Known rows, with every step that occurs
M > K > X > A > U: [-13  37 -24   4  11  15 -20  -2  -4 -39 -40  25  16  59 -46  -6  19  22
  38 -13 -28 -55   4]
K > P: [ 10   1 -49  -8 -30   7  21  14 -17  11 -56  31 -22  25 -46  30 -21  24
  24  26 -20 -42  14]
M > K > P > U > A: [ 25  -2 -38 -14 -48  24  -1   7 -45 -22 -44  27 -18  57 -45   3  -7  27
  35  23 -11 -49  20]
P > U > A: [-20 -42 -34 -10 -45 -40   3 -19 -14  -7 -47  32   4  40 -51   2  12   8
  29  -6 -21 -59  19]
A > X > K > M: [-29  29 -21  23   8 -21  49 -30  39  32 -35   0  30  16 -52   5   4  -8
  30   4  24 -39   4]
X > A: [-26  -3  -4  12 -33 -26  14  -9  -5 -16 -37  28   0  25 -47  24  19  23
  27  -8 -16 -71   1]
U > P > K: [-28 -51 -20   1 -12 -42  25 -10 -27   8 -43  -9  25  31 -44  38  13  16
  -2 -12   5 -46   4]
A > U > X: [-35 -10 -34 -12 -43  -8  21 -13  18 -16 -47  11   6  28 -46  -5  17 -18
  32  -3 -18 -50  -2]
P > U: [-17 -39 -51 -10 -33 -30   1  -6 -19  10 -60  56 -12  33 -57   3   6  10
  22  -8 -21 -39  21]
U > P > K > M: [-16 -48   1   6   1 -43  51 -32 -27  14 -46 -24  34  25 -38  41   0  26
  -2   0  23 -33   8]
P > K > X > A > U: [-24 -22 -24  10  29 -11  -5  10 -19  -2 -54  -1  37  34 -42 -11  15   1
  31 -14 -26 -66  13]
A > U: [-32 -15 -42 -13  -5  -3  19   0  19  -6 -59  25   7  22 -53  -1  11   4
  32  -5 -20 -41   3]
P > K > X: [ -3 -23 -49  -6  12 -27  -1  -2 -23  23 -60   3  20  40 -46  25  -3   8
  23 -12 -17 -39  13]
K > X: [-10  16 -58  -3   5 -36 -11 -13  13  12 -55  34   6  45 -47  30  -7  19
  23 -14 -37 -39  12]
X > K: [-20  -6 -42   7 -40 -29  16 -14  32  35 -36  18   0  32 -56  35  12  -2
  23  -6  18 -49   4]
U > X > K > M: [-11   5 -10  11 -70 -35  47 -54  29  29 -27 -10   8  33 -43  29   4 -16
  25   5  38 -45   4]
M > K > P > U: [ 27   0 -51 -18 -38  32  -3  17 -47  -8 -54  46 -29  48 -50   3 -12  28
  30  21 -10 -31  23]
M > K > X > A: [  0  42 -23   7  -8  -3 -23 -10 -11 -30 -34  27   5  63 -46  18  12  31
  31 -14 -20 -54   3]
P > K > X > A: [-11 -18 -24  13   9 -30  -6   0 -29   6 -48   3  26  39 -42  15   8  14
  26 -14 -18 -66  11]
X > A > U > P > K: [-49 -45   5  17   5 -19  22   1 -17 -21 -37  -7  39  24 -42  -3  34   9
  15 -11 -10 -80   5]
P > U > A > X > K: [-39 -15 -39  10 -23 -33   7 -15  14  10 -34  20  27  36 -55 -22  21 -22
  36  -8  -9 -70  17]
U > X: [-16  -2 -29  -7 -72 -31  19 -27   6  -6 -37  13  -8  33 -47  27   8  -6
  24  -6 -10 -50  -2]
M > K: [  6  13 -31 -18 -35   7   4  -9 -12 -18 -43  23 -12  47 -53  29   8  29
  28  -5   3 -30  -3]
A > K: [-20  -6 -34   0 -48 -55  17  -1   4  30 -41  27  15  24 -56  37   7   1
  30  -9   5 -44  -5]

Rows
[  2 -23 -48  10 -53 -11   8   2  -1  31 -39  22  -5  41 -47   9  -4  -6
  28  21   4 -67  29]
X > K > P > U > A
[ 28  23 -41 -15 -36  34   8  15 -30 -12 -47  27 -28  43 -47  27 -12  33
  30  24  -5 -32   7]
M > K > P
[-37  -5 -35   1 -51 -10  22 -17  42   6 -34   2  14  32 -49  -4  26 -36
  34  -5   5 -57   1]
A > U > X > K
[-23 -39 -34  -4 -59 -62   5 -10 -17  15 -41  29  22  38 -53   7  15  -7
  34  -7  -5 -62  12]
P > U > A > K
[-18  31 -54  18  -3   6  24  14  24  29 -36  16   9  21 -51   1  -2 -11
  34  18  -4 -56   8]
A > X > K > P
[-32 -10 -17  16 -12 -36  32 -35  14  16 -36   8  36  28 -49 -20  11 -12
  35   2   9 -59  21]
P > U > A > X > K > M
[  2   3 -49  10 -40  -2  20   8  15  43 -43  21 -14  29 -48  33  -9   3
  25  21  12 -52  16]
X > K > P
[-50   9 -22  23  30 -33  -9  -9  11 -22 -40  21  40  47 -39   4  21  15
  14 -20 -44 -73   9]
K > X > A > U > P
[-41  -7  -9   9  -9  -6  17   0   8 -26 -44  26  13  19 -49  -8  27  11
  35  -5 -22 -72   5]
X > A > U
[-13  -5   6   6 -48 -61  50 -37   5  16 -34 -10  39  27 -44  39  -1  10
  36   4  23 -54  -2]
U > A > K > M
[ -9  -8 -49   1 -18   1  13  14 -27  -4 -52  30   1  29 -45 -19 -11   3
  37  26 -37 -63  24]
K > P > U > A > X
[-12  11  -4  22 -91 -34  22  -1 -18   1 -18  11   5  31 -38  19   8 -12
  36  14  -4 -81   0]
U > X > A > K > P
[ 21   7 -22   3 -71  26  -3   7 -52 -32 -32  33 -26  53 -40 -10   5  14
  34  20 -12 -60  18]
M > K > P > U > X > A
[-28 -29 -19  12 -74 -37   2 -21 -23 -17 -35  39  -8  37 -46 -10  25 -10
  26  -9 -23 -72  16]
P > U > X > A
[  8  17 -42  -5 -22  31   1  13 -38 -27 -41  24  -3  50 -47 -20  -3  14
  41  24 -20 -52  16]
M > K > P > U > A > X
[-18   8 -62  18  -5   2  14  16   9  36 -44  35   3  24 -55 -22   0 -18
  34  18 -10 -54  22]
A > X > K > P > U
[ 27   3 -46 -14 -69  28  -3   5 -45 -16 -45  35 -31  54 -46  -2  -6   8
  31  24  -9 -42  19]
M > K > P > U > X
[-20   9  23  26 -79 -56  44 -39  -5   1 -16  -1  24  25 -38  22  15  -9
  34   0  17 -69  -4]
U > X > A > K > M
[  8  36 -50 -10  -4  -3 -20  -9  -4 -16 -46  28   0  62 -51  27   1  28
  29 -12 -20 -29   4]
M > K > X
[-10   2 -15  12 -26 -30  44 -41  32  44 -40   6  10  24 -49  36  -3   7
  24   6  41 -35  11]
X > K > M
[-18  11 -33   5 -32 -70   0 -14  10  13 -34   6  43  51 -45  35   4  -2
  38 -14 -17 -66  -1]
U > A > K > X
[-28   2  -1  12 -76 -33  18 -25  -3 -26 -24  13  -2  33 -41  17  23  -1
  26  -6 -13 -76  -2]
U > X > A
[-24  23 -33  16 -21  -8  26   0  24   9 -25  -8  26  29 -44   4   3 -12
  37  16  -3 -74   6]
U > A > X > K > P
[-38  14 -25   1 -12 -26  25 -16  14 -22 -34   0  29  26 -50   5  13   2
  37  -4 -22 -65  -5]
U > A > X
